What can hang from each mark
q962: q80 q511
q755: q345 q483 q855
q483: q755
q80: q962 q990
q347: q915
q990: q345
q511: q962
q779: q146 q489
q915: q347 q489 q511
q120: q406 q855
q489: q779 q915
q855: q755
q146: q406 q779
q203: q347
q345: q755 q990
q406: q120 q146

(in the rows, 128 means zero)
Known rows, with every way that one mark hangs from another
q511{q962}: [125 146 110 135 120 139 144 172 118  83 125 126 123 117 133 129 140 101
 139 126 111 150 136 113 129 132 135 139 128 126 117 126  97 120 129 111]
q406{q120{q855} q146{q779}}: [102  91 145  68  96 158 128 126 126 180 119 128  69 119 134 139 164 131
 177 120 156 169 127 125 128 144 125 139 134  97 162 152 138 156  64 125]
q406{q120{q855} q146}: [ 98 108 141  92 113 150 121 154 128 134 118 133  90 125 136 133 160 119
 171 147 168 170 131 120 126 136 124 126 137  88 163 170 139 136  75 124]
q489{q779 q915{q347 q511{q962{q80}}}}: [124 148 111 193 146 118 164 140  89 124 147 133 133 158 139 129  83 113
 145 147  97 132 109 145 107 140 118 121 111 178  71  90 103 113 173 147]
q962{q80{q990{q345{q755}}} q511}: [126 148 139 197 144 105 105 116 129 130 114 147 111 117 120 136 125 171
 112 149 133 104 104 142 111 130 117 210 148 117 132 125 156 158 159 112]
q489{q779{q146} q915{q347 q511}}: [120 118 154 121 109  87 133 134 130 127 127 134 125 148 149 133 102 102
 124 136 122 125 124 141  94 110 118  84 108 178  92 121 111 140 129 146]
q755{q345{q990} q483}: [130 123 118 139  96 120 132 134 131  95 125 119 166 114 125 147 126 141
  85 126 147 132 138 137 128 124 135 110 157 107 143 153 111 109 111 110]
q483{q755{q345}}: [110 109 108 134 166 153  76 170 118  94 121 154 139 122 128 133 143 119
 131 122 128 137 126 157 125 124 133  80 155  94 151 148 121 113 128 107]
q146{q406}: [131 109 144 119 110 127 113 130 134 121 102 112 147 131 143 123 134 110
 111 115 115 125 142 142 134 133 119 143 126 116 136 125 138 103  96 115]
q146{q406{q120}}: [118  99 131 108 105 148 121 129 122 169 105 129 154 149 135 131 134 104
 122 141 124 147 146 136 122 132 107 135 115 101 159 136 156  94 102 115]
q755{q345{q990} q855}: [139  93 138 149 118 140 109 140 119 101 118 125 148 103 102 121 126 120
  93 104 157 118 126 149 139 120 137 110 159 121 157 171 104 112 102 116]
q347{q915{q511{q962}}}: [113 151  73 125 115 136 156 138 112  64 152 139 120 131 132 142 135  96
 118 132 111 141 118 114 121 127 132  99 135 167  99 116 109 111 139 123]
q347{q915{q489 q511{q962}}}: [123 166  71 112 109 135 178 124  98  80 154 135 127 134 129 125 131  90
 116 107  96 121 130 105 132 133 141  85 114 154 105 114 114 103 151 131]
q489{q779{q146} q915}: [120 122 154  83 100 116 123 172 121 139 119 137 115 137 152 108 133 116
 108 133 111 125 133 158 119 118 105 152 111 147 107 124 138 167 114 122]
q146{q406{q120{q855{q755}}} q779}: [119  61 108  94 122 185  98 100 116 193 126 123 131 147 115 129 146 144
 173 120 119 140 135 141 166 151 114 117 113 135 138 120 156 154  74 122]
q990{q345}: [114 128 138 113 110 114 111 147 119  96 103 123 134 129 138 138 136 124
 106 101 130 127 128 148 117 111 135 171 148  92 154 156 149 107  90 112]
q489{q779{q146{q406}} q915{q347}}: [135 118 176 109  96  97 116 129 134 175 120 124 163 158 161 104 103 102
 142 122 113 110 148 170 120 114 114 136  90 151 102 113 138 117 114 140]
q962{q80{q990{q345{q755{q483}}}} q511}: [134 154 123 209 133 104 120  90 134 104 115 122 122 116 129 157 125 182
 106 166 142 116 113 141 114 133 120 192 154 106 116 111 159 152 163 114]
q80{q962{q511} q990{q345}}: [159 149 163 126 155  90 104  93 153 138 109 137 133 128 138 160 120 128
 109 119 170  99 137 130 104 104 134 219 133 111 148 119 129 133 160 107]
q962{q80{q990{q345}} q511}: [131 156 146 172 150  94  96 113 145 133 121 131 111 121 134 159 116 147
  79 128 148  99 109 146  93 117 120 252 134 109 128 118 165 143 151 106]
q120{q406{q146{q779{q489{q915}}}} q855}: [142 105 179  65 128 147 135 141 156 151 128 121  84 118 149 105 158 173
 143 101 132 118 116 120 153 130 125 154 129 106 180 132 136 155  83 154]
q345{q990}: [124 110 153 105 104 125 127 172 133 100 120 129 121 120 128 124 131 114
  84 111 122 141 124 114 122 128 121 142 155 137 135 158 117 125 104  96]
q347{q915{q489{q779{q146}} q511{q962{q80{q990}}}}}: [135 208  91 123 134 107 162  93 105 178 175 155 119 138 131 105  99 105
  93 131  87  82 129 134  97 128 125 172  97 196  51  75 133 138 199 134]
q120{q406{q146} q855{q755{q483}}}: [129 120 119 118 164 186  82 125 140  68 108 131 117 128 143 140 155 165
 170 150 171 140 129 129 173 137 133 120 151 108 120 150 125 168  84 139]
q80{q962{q511} q990{q345{q755{q483 q855}}}}: [172 130 137 190 145 113 123  49 144  87  99 111 133 114 108 150 131 161
 140 144 183 112 140 134 148 119 137 147 160 112 131 111 118 153 168 127]
q406{q120 q146{q779{q489}}}: [111 107 160  35 113 130 158 149 139 198 121 136  80 121 138 123 158 130
 128 127 125 172 123  98  91 134 125 155 120  88 173 141 148 133 133 131]
q406{q120{q855{q755{q345{q990} q483}}} q146{q779}}: [112  95 108  77 122 177 116 100 121 188 148 145 122 129 116 152 145 172
 164 137 167 163 137 140 147 144 131 102 140 104 145 159 139 170  99 131]
q779{q146 q489}: [124 138 157  87 134  88 138 183 170  95 112 117 110 103 134 101 142 113
  86 123 112 131 119  88 118 110 132 129 122 120 146 134 126 129 135 111]
q489{q915{q347 q511{q962}}}: [128 141 120 165 127 109 157 140 123  75 143 125 133 134 135 148 109  95
 151 123 105 148 126  99 117 119 131  71 112 164 104 121  84 106 148 147]
q146{q406{q120{q855}} q779{q489{q915{q347 q511}}}}: [132  69 144 121 100 113 174  82 148 191 149  94 142 150 127 135 116 139
 150 110 116 131 122 112 126 130 119  52  98 138 169 104 138  87  95 167]
q120{q406{q146{q779{q489}}} q855{q755}}: [139 100 149  62 171 174 101 141 151 138 119 135  89 115 134 110 158 178
 163 109 142 119 107 115 161 137 141 142 135 122 151 136 126 172  99 145]
q203{q347{q915}}: [105 135 133  96  65 104 108 153 118  76 153 112 128 126 126 125 140 109
 108 122 109 131 116 132 129 119 131 126 165 128 111 137 145 113 106 104]
q80{q962{q511} q990}: [166 132 160 135 158 102 105 113 164 120 110 138 121 113 131 149 126 120
 114 139 163 111 133 102 113 119 124 182 128 148 129 105 101 158 167  98]

Rows
[138 140 146 179 150 110  97 134 156 121 120 138  99 107 127 151 125 135
  86 148 142 114 103 119  98 132 112 212 132 138 104 109 136 162 160 101]
q962{q80{q990} q511}
[133 164 124 186 167  94 189 154 137  78 152 118 123 133 124 115  92 119
 123 133  82 133  96  81 114 128 131 101 108 153 113  97 105  92 199 151]
q779{q489{q915{q347 q511{q962{q80}}}}}
[137 149 100 146 110 117 189 127  85 126 136 121 152 143 143 133  97  83
 154 120 118 120 139 129  91 138 159  65  99 159  82 106  71  85 146 148]
q915{q347 q489{q779} q511{q962}}
[133 191 128 173 151 112 118 124 119 147 145 134 130 118 121 133 108 133
 110 113 108 112 133 136 106 118 134 246 133 115 111 112 141 109 160 116]
q511{q962{q80{q990{q345}}}}
[134 141 156 105  93  95 130 150 119 155 113 125 143 129 143 104 109  87
 133 108 128 107 143 131 103 116 155 106  99 140  97 132 116 122 118 121]
q915{q347 q489{q779{q146}}}
[122 125 150  72 126 106 148 147 165 187 111 121 145 136 138 104 139 106
 101 141 114 134 143  98 114 116 116 136  93 101 173 127 161  99 142 126]
q779{q146{q406{q120}} q489}
[130  88 119 142 160 170  83 152 117  92 128 145 136 115 107 122 133 114
 111 103 142 133 127 152 145 127 134  76 176 111 146 167 111 116 130 108]
q483{q755{q345{q990} q855}}
[127 108 118 117 148 147  88 167 111 114 133 162 159 124 109 124 123 141
 104 120 132 121 123 139 140 128 129 119 144 140 137 165 117 139 128 111]
q855{q755{q345{q990}}}
[141 129 141 222 150 125  97  94 127 110 106 131 103 107 104 131 125 161
 117 142 153 102 103 146 129 133 120 192 156 121 128 131 150 160 158 125]
q962{q80{q990{q345{q755{q855}}}} q511}
[132 115 101 131 133 147 103 142 117  88 134 139 169 124 116 141 122 153
 101 133 136 135 134 141 143 126 130  99 148 126 119 151 119 137 132 115]
q855{q755{q345{q990} q483}}
[117 108 120 119 157 147  91 174 118 113 132 160 147 124 125 126 133 124
 102 113 126 137 126 147 126 122 129  88 166 108 154 160 114 108 135  98]
q483{q755{q345{q990}}}
[136 179 129 180 151 123 123 142 125 135 147 136 117 108 118 123 118 123
 113 133 100 126 125 110 116 133 125 214 131 147  91 104 115 130 167 109]
q511{q962{q80{q990}}}
[157 155 169 107 145  92 100  96 135 148 116 134 145 129 123 135 119 130
 106  96 141 104 148 131 118  99 138 208 145 114 144 126 130 115 134 114]
q80{q962 q990{q345}}
[135  81 147 152 105 152 131 151 115  71 110 125 113 105  99  93 140 132
 121 121 126 139 118 115 163 145 122  88 176 149 139 171 100 140 111 116]
q345{q755{q855} q990}
[101 103 152  48  99 152 128 130 124 200 110 146  73 127 140 141 155 117
 148 126 134 177 136 116 100 141 115 163 125 101 152 149 147 156 109 120]
q406{q120 q146{q779}}
[138 109 167  75 133 148 129 138 155 145 112 115  88 105 148 114 157 163
 145 101 150 116 111 115 142 132 143 154 141 107 178 136 120 144  76 138]
q120{q406{q146{q779{q489}}} q855}
[140  89 150  88 111 104 172 100 144 146 129  97 124 139 141 124 128 144
  83  88  74 119 127 126 126 136 103 114 101 143 150  79 140 120 133 161]
q146{q406 q779{q489{q915{q511}}}}
[143 164 124 222 157 137 122 103 102 120 135 134 123 105  92 106 120 150
 148 124 111 115 126 137 145 133 134 191 157 128 115 122 128 125 164 136]
q511{q962{q80{q990{q345{q755{q855}}}}}}
[112 192  86  78  75  95 180 125  95 131 170 116 131 147 140 115 111  84
 116 132  92 104 141 142 117 126 146  98 107 172  67  94 119 129 166 141]
q203{q347{q915{q489{q779{q146}} q511{q962}}}}
[ 98 107 106 106 157 176  83 148 110 150 128 168 124 131 118 134 154 143
 191 160 180 150 125 148 140 133 131  97 128  88 161 177 139 147  99 140]
q406{q120{q855{q755{q345}}} q146}
[138 123 116 121 166 180  84 122 136 108 125 146 153 126 132 140 135 179
 149 140 187 120 133 148 173 129 139 113 155 110 147 172 115 152  96 136]
q120{q406{q146} q855{q755{q345{q990} q483}}}
[121 125  93  85  82 131 159 122  79 113 136 134 137 153 144 118 123 105
  91 117 115 107 117 161 103 133 128  83 128 156  99 115 133 109 114 131]
q347{q915{q489{q779} q511}}
[127 109 151 119 127  83 160 107 178 162 137 103 147 150 132 123 117 115
 138 136 132 122 128  94 128 110 120  47  85 136 168 121 140  91 115 167]
q779{q146{q406{q120{q855}}} q489{q915{q347 q511}}}
[134 116 128 134  97 106 156 123  90 122 117 120 147 144 143 133  98  97
 123 110 131 113 127 144  86 134 148  63 114 151 100 125  97  95 113 143]
q915{q347 q489{q779} q511}
[125  71  91 107 112 184 115  78 121 167 127 103 142 146 119 148 144 157
 168 132 127 151 145 143 177 154 118  94 122 117 119 108 159 151  74 127]
q146{q406{q120{q855{q755{q483}}}} q779}
[115  97 168  46 104 135 164 143 142 186 146 125  72 126 136 113 164 151
 156 119 126 163 117 112 131 135 114 133 119  86 185 135 157 147  97 151]
q406{q120{q855} q146{q779{q489{q915}}}}
[120 107 123  82 160 137 118 144 159 160 126 125 142 139 121  96 145 134
 148 145 123 127 132 106 163 128 123  98  95 118 156 124 159 131 122 129]
q779{q146{q406{q120{q855{q755}}}} q489}
[146 101 121 168 101 140 123 119 128  75 120 106 159 104 105 140 124 132
  87 120 164 132 138 147 148 126 137  94 165 105 135 159 108 112 104 118]
q755{q345{q990} q483 q855}
[144 200 155 177 176  57 164 125 179 138 174 133 116 118 123 116  91 119
 105 133  83 109 115  63  96 105 127 144  90 181  95  86 109 118 229 158]
q779{q146 q489{q915{q347 q511{q962{q80{q990}}}}}}
[105  86 100 120 136 178  99 162 112 109 125 138 121 135 106 130 152 133
 168 151 142 160 116 116 155 134 120  89 137 123 139 156 137 152  82 113]
q406{q120{q855{q755}}}
[132 195 107 215 137 118 147 100 110 115 143 127 138 117 116 132 121 171
 130 149  99 125 138 133 132 135 131 189 152 112 103 107 134 122 173 127]
q511{q962{q80{q990{q345{q755{q483}}}}}}
[118  87 125 128 102 153 123 121 126 150 114 107 150 143 129 129 143 117
 151 136 143 138 139 138 146 137 116 110 126 100 167 138 147 100  62 118]
q146{q406{q120{q855}}}
[118 158 105 213 161 113 151 134 120  77 130 124 122 126 122 144  93 101
 141 132 110 137 109  92 115 140 142 108 123 166  85 116  94 101 166 128]
q915{q347 q511{q962{q80}}}
[113 112 136  71 104 134 126 131 121 225 104 136 152 160 151 115 128  97
 122 157 131 131 156 165 107 126 104 152  93 125 130 122 155 127 118 121]
q489{q779{q146{q406{q120}}}}
[146 123 142 188  96 123 116  80 122  85 121 106 140 106 102 138 137 165
 122 127 143 129 143 149 135 114 135 130 177 102 123 139 134 119 106 141]
q80{q990{q345{q755{q483 q855}}}}
[117 114  80 135 141 159  88  96 142 158 126 126 182 140 117 139 137 146
 163 164 161 128 157 148 176 124 127  76 102 103 141 133 158 139  99 133]
q779{q146{q406{q120{q855{q755{q345 q483}}}}}}
[137 179 137 165 183  72 176 120 170 134 141 113 141 141 138  99  88 108
 121 125  71 108 121  83 133 123 124 123  70 159 109  83 128  98 216 161]
q779{q146{q406} q489{q915{q347 q511{q962{q80}}}}}
[128 136 135 112 108  86 152 121 120 136 112 124 134 136 141 124  99  85
 119 114 130 104 134 125  89 121 147  71  96 163  93 125 104 121 127 139]
q915{q347 q489{q779{q146}} q511}
[129 159  86 134 123 127 178 130 107  81 127 119 121 124 133 134 125  93
 118 109  99 130 143  96 125 142 141  86 104 135 114 116  90 114 148 137]
q915{q489 q511{q962}}
[135 204  94 143  96  98 168  94  78 165 196 119 137 146 123 119  90 118
  99 139  80  87 125 153  95 140 130 163 126 176  48  71 132 112 193 140]
q203{q347{q915{q489{q779} q511{q962{q80{q990}}}}}}
[113 100  66 156 130 180  99 130 108 106 131 129 163 133 104 155 145 155
 166 172 170 148 131 145 160 132 132  55 137  94 146 151 134 137  89 125]
q406{q120{q855{q755{q345 q483}}}}
[129 170 139 132 147  69 182 159 169  91 150 122 122 124 140 123 112  98
 129 128  97 136 124  65 111 104 139  71  87 160 119 111  92 113 188 153]
q779{q146 q489{q915{q347 q511{q962}}}}
[128  95 140  77 159 195  73 125 133 140 110 146  84 119 135 128 156 164
 180 112 152 127 120 133 169 141 134 151 139 136 132 144 128 195  75 134]
q120{q406{q146{q779}} q855{q755}}
[146 173 107 239 141 139 140  76 108  96 138 112 134 108  94 124 120 163
 143 142 118 128 136 138 149 131 135 173 162 111  95 111 131 123 167 138]
q511{q962{q80{q990{q345{q755{q483 q855}}}}}}
[114  99 116  96 151 160  87 126 143 161 117 136 136 145 121 115 143 121
 163 146 137 132 142 123 172 131 113 106  99 131 141 135 160 153  94 122]
q779{q146{q406{q120{q855{q755}}}}}
